Every row comes from one small tree of marks. The marks that hang from a mark follow it in brackets, in the order of their numbers. Every link used is in the known rows. Which tree was each row made from?
In the rows, zero is written as 128.
Known rows:
q_439(q_299(q_979(q_149))): [ 56 118 133 147 109  86 137 146 131 122 103 106 118 157 128 138 144 102
 136 173 170 117 152  75 119]
q_439(q_299(q_581)): [ 88 114 148 176 116  89 131 149 128 110 113 105 121 169 100 134 134 105
 119 151 175 113 151  91 121]
q_624(q_66(q_373(q_581(q_299)))): [115 130 158 169 121 104 122 136 118 163 112 123 119 190 113  88 121 102
 148 121 149 116 157  77  92]
q_299(q_439 q_581(q_373) q_979): [ 94 101 169 181 115  37 136 140 119 157 111 116 121 164 109 114 119  94
 150 152 176 120 148  71 115]
q_66(q_373(q_581(q_299(q_979))) q_624): [107 129 172 162 125 105 116 137 110 143 103 117 126 185 144  95  96  91
 170 165 166 131 157  65  85]
q_373(q_66(q_624) q_581(q_299(q_979))): [102 129 161 168  95  85 122 139 113 167 106 114 124 200 138 109 132 109
 184 137 158 124 150 101  73]
q_581(q_299(q_979(q_149)) q_373(q_66(q_624))): [ 58 123 174 160 110  90 134 144 123 148 115 130 121 190 140 107 110  69
 191 169 144 109 148  68  83]
q_439(q_299(q_581 q_979)): [ 72 113 153 173 116  62 135 145 123 121 104 100 122 163 117 146 146 105
 133 159 183 120 150  90 121]
q_979(q_149 q_299): [ 83 125 124 106  96  68 133 152 131  91 103 120 116 191 116 115 112 124
 136 172 150 112 137  74 110]
q_373(q_66 q_581(q_299)): [108 124 154 155  92  96 129 143 122 168 116 119 122 205 117 104 136 120
 157 109 146 115 149 118  81]
q_979(q_299): [112 128 124 129 106  91 128 157 130 100 111 113 115 200 112 110  98 117
 137 157 165 109 142  96 108]
q_979(q_149 q_299(q_439 q_581(q_373))): [ 72 111 157 133  98  33 139 146 127 119 108 125 120 188 107 112  97 120
 131 158 149 113 135  46 117]
q_624(q_66(q_373(q_581(q_299(q_979(q_149)))))): [ 81 127 162 149 113  66 130 131 116 168  99 124 120 177 131 101 141 110
 158 143 141 123 154  64  90]
q_979(q_149 q_299(q_439 q_581)): [ 84 112 139 124  92  20 136 147 127 108  99 120 120 182 109 120 112 139
 118 158 155 115 126  61 114]
q_977(q_149): [119 112 120 141 113 106 122 155 130 110 112 118 111 166  99 107 124  97
 162 195 167 100 162  91 109]
q_546(q_977): [117 121 120 157 117  75 120 155 135 115 126 126 116 184  94 110 134  98
 170 153 175 108 153  79 119]
q_581(q_299(q_439 q_979) q_373): [ 93 106 158 161 129 107 142 145 131 163 117 121 119 186 128 105  87  65
 141 123 168 110 148  68  96]
q_373(q_66(q_624) q_581(q_299(q_439 q_979))): [112 122 157 179  92  82 123 138 115 184 107 116 124 193 138 104 121 109
 171 122 164 124 143  90  76]
q_373(q_66(q_624) q_581): [123 130 147 181  86  94 110 143 115 151 116 115 120 190 114  95 136 118
 188 154 156 121 155 101  89]
q_373(q_66 q_581(q_299(q_439))): [118 116 148 166  89  95 130 142 123 187 117 120 122 196 117  99 124 124
 145  94 151 115 143 106  83]
q_66(q_373(q_581(q_299)) q_624): [118 130 169 167 125 127 112 140 114 133 109 120 126 191 133  88  86  92
 164 156 162 125 158  65  86]
q_66(q_373(q_581(q_299(q_979(q_149)))) q_624): [ 82 128 172 146 118  89 119 133 112 139  97 121 126 180 146  99 105  98
 173 178 155 131 154  51  86]
q_373(q_581): [120 118 136 153 101  94 122 142 122 137 109 111 118 186 103 104 134 122
 150 143 165 124 158  97 102]
q_581(q_299): [109 114 139 147 123 122 133 153 131 114 112 119 119 195 115 112 103  88
 121 131 161 109 145 100  92]
q_299(q_581): [106 109 150 166 111  57 127 147 122 104 108 114 120 176  93 119 132 110
 132 158 170 116 148 103 111]

Write each row's tree:
[124 131 150 176 112  90 116 137 116 160 113 119 118 175 107  84 134 110
 162 144 154 119 162  78 102]
q_624(q_66(q_373(q_581)))
[112 112 172 208 101  67 121 145 119 152 126 125 122 174 100  95 107  90
 168 154 163 111 147  73 105]
q_299(q_439 q_581(q_373(q_66(q_624))))
[ 99 119 179 195 105  72 121 145 117 130 123 124 122 184 100 102 116  85
 184 171 158 110 153  86 101]
q_299(q_581(q_373(q_66(q_624))))
[ 87 104 127 144 100  51 135 142 127 140  99 119 118 151 123 116 133 110
 136 167 168 121 141  71 110]
q_299(q_439 q_979(q_149))
[ 66 122 180 202 111  74 129 145 118 143 118 108 123 170 123 128 132  81
 176 171 172 114 156  75 113]
q_439(q_299(q_581(q_373(q_66(q_624))) q_979))
[ 65 129 171 145  91  35 129 146 121 109 112 127 121 197 114 110 109 112
 179 186 140 111 137  58 104]
q_979(q_149 q_299(q_581(q_373(q_66(q_624)))))
[ 63 110 165 155 103  78 145 142 129 180 119 131 121 179 133 106 112  82
 162 131 144 109 142  73  93]
q_581(q_299(q_439 q_979(q_149)) q_373(q_66))
[109 109 145 150 107  82 134 138 122 170  99 112 122 189 127 114 118 114
 132 108 169 128 146  87  90]
q_373(q_581(q_299(q_439 q_979)))
[112 118 163 191 113 135 126 151 128 161 131 130 121 195 122  87  77  65
 163 126 155 101 146  69  86]
q_581(q_299(q_439) q_373(q_66(q_624)))
[ 85 108 145 133 100  64 138 135 124 166  95 117 121 183 131 117 131 121
 131 123 159 129 143  73  92]
q_373(q_581(q_299(q_439 q_979(q_149))))
[126 132 159 173 115 110 104 140 111 131 111 117 123 177 125  83 100 101
 178 181 167 128 163  65  99]
q_66(q_373(q_581) q_624)
[110 126 159 192 107 120 119 151 123 138 132 126 117 184 111  87 104  72
 198 172 158 105 159  86  97]
q_581(q_373(q_66(q_624)))
[ 58 118 175 189 110  64 137 144 123 155 120 108 122 168 117 132 142  88
 163 156 167 113 155  91 117]
q_439(q_299(q_581(q_373(q_66)) q_979))
[ 38 111 172 163 114  54 142 140 125 130 107 110 121 161 118 139 142  93
 147 176 163 118 153  58 126]
q_439(q_299(q_581(q_373) q_979(q_149)))
[ 75 119 171 161 116  99 141 147 126 167 123 124 121 194 131 107 111  71
 176 135 151 105 153 100  87]
q_581(q_299(q_979) q_373(q_66))
[ 90 112 165 172 111  97 140 147 127 187 124 126 121 186 130 102 101  74
 159 118 157 106 146  90  90]
q_581(q_299(q_439 q_979) q_373(q_66))
[ 48 112 155 155 108  44 139 141 125 118  98 105 122 155 120 149 157 111
 132 174 170 124 147  75 123]
q_439(q_299(q_581 q_979(q_149)))
[100 125 171 181 116 136 126 151 126 142 131 129 119 202 120  92  88  62
 181 146 151 102 151  85  83]
q_581(q_299 q_373(q_66(q_624)))
[ 69 115 162 142  85  22 138 145 126 137 115 129 121 188 108 108 109 124
 151 154 140 108 131  63 111]
q_979(q_149 q_299(q_439 q_581(q_373(q_66))))
[ 88 106 174 191  99  29 135 140 118 177 117 121 123 166 112 111 131 100
 167 146 166 116 147  88 108]
q_299(q_439 q_581(q_373(q_66)) q_979)
[ 77 115 165 184 122 100 134 148 128 123 122 109 119 174 100 125 119  84
 137 152 170 109 159  74 125]
q_439(q_299(q_581(q_373)))
[103 129 161 166 120  84 125 134 115 173 104 119 119 184 128  97 132 101
 157 130 153 122 156  79  91]
q_624(q_66(q_373(q_581(q_299(q_979)))))
[ 96 123 169 144 123  90 128 137 115 160 104 117 125 183 137  99 113 104
 153 141 161 127 158  86  92]
q_66(q_373(q_581(q_299(q_979))))
[ 96 118 169 188 114 109 131 146 123 174 123 126 121 189 137  98  88  63
 176 137 161 108 146  70  85]
q_581(q_299(q_439 q_979) q_373(q_66(q_624)))
[ 76 119 170 194 110  91 133 148 127 143 128 112 121 174 102 122 130  91
 152 147 161 104 156  88 119]
q_439(q_299(q_581(q_373(q_66))))
[105 106 137 153 119  96 137 148 128 148 104 116 120 180 129 117 105  90
 119 122 173 115 141  90  94]
q_581(q_299(q_439 q_979))
[127 124 154 177 116 101 123 136 119 179 112 123 119 183 114  85 113 105
 136 108 153 116 152  65  93]
q_624(q_66(q_373(q_581(q_299(q_439)))))
[ 66 105 159 144 120  91 146 142 131 158 110 128 120 178 130 110  98  73
 141 137 155 113 144  51  99]
q_581(q_299(q_439 q_979(q_149)) q_373)
[ 80 104 138 136 112  75 142 144 130 141  99 122 121 172 133 121 115  98
 119 137 161 117 136  74  95]
q_581(q_299(q_439 q_979(q_149)))
[122 111 140 153 107 105 131 141 126 160 109 115 121 195 113 104 110 115
 123  99 163 121 146  85  92]
q_373(q_581(q_299(q_439)))
[111 122 157 174 119  80 127 133 116 190 105 120 120 178 128  93 122 103
 145 116 157 122 152  69  93]
q_624(q_66(q_373(q_581(q_299(q_439 q_979)))))
[ 84 114 164 136 112  73 133 133 119 168 100 123 126 169 142  99 113 113
 142 143 152 129 149  61  95]
q_66(q_373(q_581(q_299(q_439 q_979(q_149)))))
